In the rows, zero is written as 128.
Known rows, with every step that occurs
pitipa, lume, roror, zare, voto, zezesor: [126 127 125 100 100 167 154 151  35 154  80 125 158 109 105 117 124 121
 118 160 164]
voto, zezesor: [ 85 183 160  98 124 101 148  84 106 163 149 144 102 152 106 146 138 138
 124 138 133]
budepel, zare, roror, zezesor, pitipa, lume: [167  58 124 129 119  88 163 170 182 101 107 100 108 134 141 111 118 175
 139 123  97]
zare, roror: [117 155 118  90 137  86 151 131 169  76 199 153 132 140 129 129 119 178
 121 174 122]
pitipa, zare, roror, zezesor: [158  46 133 152 169 100  82 158 168 126 168 146 136 111 163 127 129 161
 151 173  90]
voto, zare, roror: [146 133 114 111 135 112 112 113 145 106 227 144 140 113 136 122 106 145
 111 184 138]
zezesor, roror, zare, voto: [102 107  68 101 151 187 148 157 136 125 125 139 166 117 129 118  97 122
 149 109 149]
roror, zezesor, pitipa: [124 126 132 129 154 118 177 133 165 150 101 137 100 161 126 147 118 129
 147 109 115]
pitipa, zare, voto: [132 127 127 151 125 138 101  97 102 111 135 174 155  75 136 120 153 128
 143 123 142]
budepel, zare, voto: [ 88 133 112 150  90 139 139  91 110 112 149 159 165 104 111 141 120 147
 138 121 135]
zezesor, pitipa, zare, roror: [180 123 154 130 143 106 105 145 170  53 146 113 122 116 164 105 154 112
 119 110 108]
lume, roror, zezesor, budepel: [111 130 105 131 131 112 119 128 156 146 134 121 117 176 113 159 106 125
 113 169 114]
roror, zezesor: [ 95 100 117 124 147 100 158 118 150 174 135 163 117 154 116 158 112 166
 152 172 117]
lume, roror, zezesor, pitipa, zare, voto: [137 115 161 167 132 182  83 148  93 135  67 125 169  84 130 116 112  66
 151  97 117]
budepel, zare: [103 111 134 137  90  98 152  89 142 100 152 147 147 146 110 165 122 159
 137 153 116]
zare, voto, zezesor, budepel: [ 95 228 103 128 135 135 113  86 107 170 143 130  81 135 126 118 160 111
  89  80 161]
roror, zare, voto, zezesor: [103 127 116 140 142 176 141 127  76 176 133 143 140 127 128 133 135 116
 123 123 162]
zare, voto, zezesor: [ 74 209 140 112 128 138 134  89  75 180 144 160 127 108 107 127 134 125
 122 102 152]
pitipa, zare, voto, zezesor: [117 155 160 142 129 142  74  92  64 167 129 153 131  78 134 111 160 104
 136  99 140]
voto, zezesor, roror, zare: [110 119 130  79 156 145 133 149 131 167 121  97 128 158 122 135 101 110
 141 115 126]
roror, zezesor, pitipa, zare, voto: [150  91 136 177 156 162 104 132 123 159  80 143 129  90 149 111 141  98
 155  75 120]
zare, voto, zezesor, pitipa: [ 87 230 146 119 129 156 146 102  80 159  99 127 104 120 114 112 143  83
 120  46 156]
voto, zare, roror, zezesor: [149  74 111 133 163 122 101 132 157 163 209 146 131 119 142 125  83 153
 139 186 120]
lume, roror, zezesor, budepel, zare, voto: [100 121  97 183 106 160  87 126 126 149 124 114 153 127 116 148  93 112
 123 127 118]

Rows
[162 121 168  93 100 140 179 158  80 129  40  73 120 161 113 130 138  92
 105 134 145] | voto, zezesor, pitipa, lume, roror, zare
[121 161 125 142 120  93  86 113 170 119 196  79  88 158 150 134 142 136
  87 121 111] | voto, zezesor, budepel, zare, roror
[148  74 102 141  78  96 134 133 149 126  89  95 123 161 114 151 115 155
 114 180 110] | pitipa, lume, roror, zezesor, budepel, zare
[144 171 148  66  80 103 194 134 112  70  65 122 132 144  93 122 132 123
 112 140 146] | zezesor, pitipa, lume, roror
[157  71 115  89  92 121 186 158 106  88  88 132 163 152 107 149 121 156
 121 216 144] | pitipa, lume, roror, zare
[114 171 155 135 124 205 133 151  58 149  82  95 154 127 115 129 114  50
 117  86 159] | lume, roror, zare, voto, zezesor, pitipa
[133 123 125 118 167 112 152 166 187 118 143 122 105 150 140 125 110 144
 140 120 107] | zare, roror, zezesor, pitipa
[148 142 145 160 125 153 119 112 113  97  98 141 131  89 143 104 157  89
 132  66 144] | zezesor, pitipa, zare, voto
[143  96  90 105  95 160 177 159  75 104  89 149 180 104 105 121 120 144
 126 187 163] | pitipa, lume, roror, zare, voto
[112 150  80 168  99 131 114  84 144 108 156 134 119 132 129 132 141 133
 101 101 144] | zezesor, budepel, zare, voto
[123  75  95 178 127 103 121 106 188 156 139 117  99 174 136 169 125 153
 125 142 106] | roror, zezesor, budepel, zare
[167 101 140 128 140  92  93 133 160  70 182 144 143 107 155 116 148 159
 134 166 107] | pitipa, zare, roror
[117  59 124 148 138 104 112 149 182 129 179 133 149 139 134 150  90 181
 156 171  85] | budepel, zare, roror, zezesor
[162 116 112 108  94 177 192 168  82  85  48 119 156 117 115 107 128 106
 112 128 165] | zezesor, pitipa, lume, roror, zare, voto
[136 119  68 134 171  91 120 151 213 133 186 125  82 165 152 133 124 170
 107 157 113] | zare, roror, zezesor, budepel
[115 101 112 112 164  96 140 152 179 133 180 157 122 142 134 135 103 183
 148 176 101] | zare, roror, zezesor
[ 66 230 128  64 136 157 113 116  96 175 135 128 139 100 104  96 103 104
 149  62 141] | zare, voto, zezesor, roror
[127 140  85 158 153 166 124 116 111 174 136 113  89 152 140 129 159 107
  86 100 168] | roror, zare, voto, zezesor, budepel
[181  63 101 170 173  96  64 153 203 124 169 117  90 136 177 123 151 148
 115 155  97] | pitipa, zare, roror, zezesor, budepel
[129 154 133  61  69  88 182 121 100  84 104 150 156 133  88 138 124 165
 117 201 140] | pitipa, lume, roror
[164  65 160 168 154 126 120 132 155 140  86 127 112 133 148 134 142 113
 151 108 101] | roror, zezesor, pitipa, zare
[163 151 189 126 151 115  81 140 135 106 137  90  97 117 157 100 160  94
 116  85 107] | voto, zezesor, pitipa, zare, roror
[124 112 130 125 107  88 129 123 171  71 196 132 146 132 129 139 114 170
 130 163 107] | budepel, zare, roror
[156  89 178 158 130 139  88 148 121 125  76 108 144 126 130 140 113  79
 151 131  98] | lume, roror, zezesor, pitipa, zare
[ 91 189 165 152  98 164 127  95  88 153 105 103 125 113 116 126 134  85
 126  38 133] | budepel, zare, voto, zezesor, pitipa
[148 155 198 143 134 118 100 101 103 139  98 101  99 128 141 120 171  78
 121  78 122] | voto, zezesor, pitipa, zare
[150 152 124  81 100  86 225 113 142  80  81 137  91 150 116 116 156 156
 114 116 150] | zezesor, pitipa, lume
[103 173 147 103 138 163  54 119  87 164 121 117 146  65 132  92 129  88
 151  57 129] | pitipa, zare, voto, zezesor, roror
